Each row was made from one small tree. The marks that hang from a mark follow it in brackets, in alphabetical order. Every link used is in the known rows. Write each row's tree.
Known rows
H(B Q(A(U(F(P))))): [-0.22  4.60 -0.71 -1.67 -0.47  1.46 -3.80  3.09  1.85 -3.06  0.96  1.61
 -0.79  0.43  0.56  0.63  1.37  2.04]
A(Q(H(B)) U(F(P))): [ 3.55  4.81 -0.37 -0.86 -0.23  1.62 -0.95  2.82  2.26 -2.33 -0.28  0.06
 -2.13  2.10  1.06  2.72  3.58  0.99]
Q(A(U(F(P))) H(B)): [ 2.06  3.16 -0.66 -2.29 -0.90  0.69 -2.94  3.10  0.79 -2.74 -0.07  1.52
 -0.97  2.53  3.14  1.28  2.56  0.85]
F(P U(A(Q))): [ 2.39  0.81  0.19 -0.57 -0.70  1.68 -2.27  3.69  2.51 -0.78  1.14  0.94
 -2.76  2.29 -1.88  2.33  2.18  1.94]
V(M(Q(A H))): [ 1.60  2.19 -0.44 -0.47 -1.10 -1.02  0.15  1.75 -0.27 -0.86 -0.96 -0.08
 -0.19  0.77  1.50 -0.16  1.65 -2.45]
U(A(Q(H(B))) F(P)): [ 3.14  2.43  0.55 -0.96 -1.08  1.72 -1.59  3.56  4.17 -2.38  0.47  0.40
 -1.81  2.07  1.42  1.60  3.80  0.43]
A(Q): [ 1.56  1.78 -0.53  0.14  0.52  0.72  1.13  1.46  0.69  0.46 -0.66 -0.67
  0.15  0.28 -0.70  1.02  1.50  0.24]
F(P U(A(Q(H)))): [ 3.69  2.20 -0.09 -1.05 -0.89  1.36 -1.64  3.78  1.47 -1.35  0.47  0.40
 -3.20  3.08 -1.08  2.21  2.21  1.50]
P(F(U(A))): [ 1.43 -5.44  1.34 -1.29 -1.03  1.67 -1.97  1.65  0.64 -0.90  0.58  1.61
 -2.32  2.55 -1.55  1.90 -0.02  1.16]
A(Q U(F)): [ 3.59  0.57  0.22  0.19  0.28  1.79  0.79  1.00  1.10 -0.68 -0.84  0.39
  2.23  1.75 -0.19  2.98  5.18  1.39]
A(U(F(P))): [ 1.71  1.01  0.43 -0.46 -0.30  0.55 -2.44  0.69  0.74 -1.65  0.69  1.34
  1.06  2.11 -0.12  2.20  4.11  1.83]
V(M(Q)): [ 0.48  0.81  0.59  1.31 -0.61 -0.23  0.43 -0.11  1.32 -0.43  0.07  0.01
 -1.24 -0.96 -1.07  0.27  1.01 -2.14]
V(M(Q(H))): [ 1.59  2.24  0.35  0.77 -0.85 -0.61  1.10  0.08  0.33 -0.83 -0.65 -0.75
 -1.70 -0.18 -0.06  0.23  1.04 -2.46]
P(F(U(A(Q(H))))): [ 3.99 -2.67  0.49 -1.61 -0.81  2.03 -0.08  3.17  0.33 -0.91 -0.73  0.19
 -2.70  3.77 -1.42  2.83  1.59  1.00]
Q(A(U) H(B)): [ 1.72  1.42 -1.26 -1.46 -0.59  0.67  0.05  1.85 -0.24 -1.36 -1.17  1.14
 -1.03  1.03  2.92  0.80 -0.04 -0.21]
F(P U(A)): [ 0.83 -0.95  0.78 -0.71 -1.22  0.88 -3.39  2.31  1.80 -1.27  1.75  1.70
 -2.77  1.78 -1.28  1.29  0.72  1.74]
M(Q(A(U) H)): [ 2.47  3.33 -0.28 -1.06 -0.75 -0.26 -0.02  1.42 -0.96 -1.28 -1.10  2.71
  0.75  2.19  0.60  1.28  4.48 -0.46]

Write each row's tree
[ 1.84  1.40 -0.43 -1.71 -0.50  0.17 -3.66  2.28  0.13 -1.58  0.23  2.09
  2.71  3.00  1.38  1.70  4.79  1.84] : Q(A(U(F(P))))
[ 3.24  2.64 -0.20 -0.36  0.24  1.19 -1.42  2.25  1.42 -1.15  0.02  0.68
  1.41  2.37 -0.66  3.15  5.57  1.96] : A(Q U(F(P)))
[ 3.02 -1.88  1.26  0.11 -0.57  1.85 -0.05  1.70  2.82 -0.75 -0.22  1.05
  2.61  1.79  0.24  1.84  5.50  0.95] : U(A(Q) F)
[ 3.02  0.45  0.32 -0.50 -1.05  2.72  0.14  3.32  2.42 -1.41 -0.09  0.29
 -5.19  1.29  0.31  1.56 -0.11  0.21] : F(U(A(Q(H(B)))))
[ 0.31  0.67 -0.10 -0.03 -0.76 -0.64 -0.31  1.63  0.52 -0.39 -0.39  0.71
  0.25  0.16  0.62 -0.17  1.32 -2.06] : V(M(Q(A)))
[ 3.70  0.11 -0.09 -0.06 -0.62  0.97  1.83  1.68  1.40 -0.42 -1.00  0.24
  1.11  1.69  0.19  1.64  3.35  0.12] : U(A(Q(H)))
[-0.58  2.90 -1.37 -0.91 -0.16  1.60 -0.48  1.80  0.86 -1.74 -0.15  1.06
 -1.11 -0.94  0.34  0.03 -1.06  0.95] : H(B Q(A(U)))
[ 3.33  3.37 -0.98 -0.09  0.12  1.65  2.30  1.36  1.02 -0.88 -1.41 -0.39
 -2.48  0.63  0.60  2.27  0.92  0.06] : A(Q(H(B)) U)
[ 2.67  2.62 -0.22 -1.12 -1.16  2.04 -1.99  4.36  3.17 -1.97  0.91  0.36
 -6.31  1.83 -0.18  1.84  0.47  0.92] : F(P U(A(Q(H(B)))))
[ 3.40  0.16  0.94 -0.42 -0.95  2.30  0.49  2.20  3.54 -1.88 -0.48  0.45
 -0.82  1.34  1.73  1.46  3.53 -0.19] : U(A(Q(H(B))) F)
[ 2.88  2.27 -0.70 -2.35 -0.78 -0.19 -2.83  2.66 -0.87 -2.07 -0.37  1.38
  2.41  3.72  2.22  1.72  4.91  1.47] : Q(A(U(F(P))) H)
[ 2.85  0.25  0.70 -0.43 -0.59  1.26 -1.95  2.70  3.33 -1.26  0.67  1.21
  1.88  2.45 -0.30  2.09  5.78  1.50] : U(A(Q) F(P))
[ 2.11  3.46  0.71 -1.40 -1.21  1.01 -1.45  2.00  1.01 -2.75 -0.50  3.05
 -1.21  1.77  2.17  1.03  4.44 -0.84] : M(Q(A(U(F)) H(B)))
[-2.02  3.47 -1.14 -1.26 -0.17  0.99 -1.12  2.31  0.84 -1.45  0.31  0.25
 -1.84 -1.63  0.74 -1.58 -2.43  0.19] : H(B Q(A))
[ 3.83  1.38  0.59 -0.95 -0.92  0.88 -1.27  3.04  2.58 -1.81  0.05  0.48
  1.30  3.15  0.61  2.12  6.19  1.13] : U(A(Q(H)) F(P))
[ 0.32  2.09 -1.05 -1.70 -0.66  0.13 -0.44  2.39 -0.10 -1.08 -0.76  0.04
 -2.00  0.56  3.15 -0.83 -1.64 -1.09] : Q(A H(B))
[ 2.82  0.63  0.03 -0.09 -0.77  1.77  1.60  2.07  2.89 -1.00 -0.69  0.34
 -2.10  0.63  1.08  1.17  1.31 -0.55] : U(A(Q(H(B))))
[ 3.02  0.49 -0.21 -1.75 -0.68  0.55 -0.94  1.66 -1.27 -1.60 -1.29  1.36
  3.42  2.86  2.72  1.42  4.47  0.80] : Q(A(U(F)) H)
[ 4.76  1.87 -0.03 -0.36 -0.02  1.57  1.28  1.26 -0.03 -1.21 -1.47 -0.20
  1.99  2.44  0.63  2.93  5.60  1.03] : A(Q(H) U(F))
[ 2.64 -1.26  0.52 -0.07 -0.63  2.27 -0.23  2.59  2.05 -0.25  0.24  0.83
 -1.77  1.73 -1.34  2.07  1.68  1.36] : F(U(A(Q)))
[ 2.87  4.88  0.25 -2.01 -1.08 -0.44 -3.25  2.63  0.14 -2.61 -0.03  3.01
  0.79  3.52  0.84  1.79  7.03  0.65] : M(Q(A(U(F(P))) H))
[ 2.32  1.12 -0.19 -1.78 -0.83  1.21 -1.14  2.08  0.31 -2.20 -0.88  1.36
 -0.01  1.79  3.67  1.11  2.32  0.03] : Q(A(U(F)) H(B))
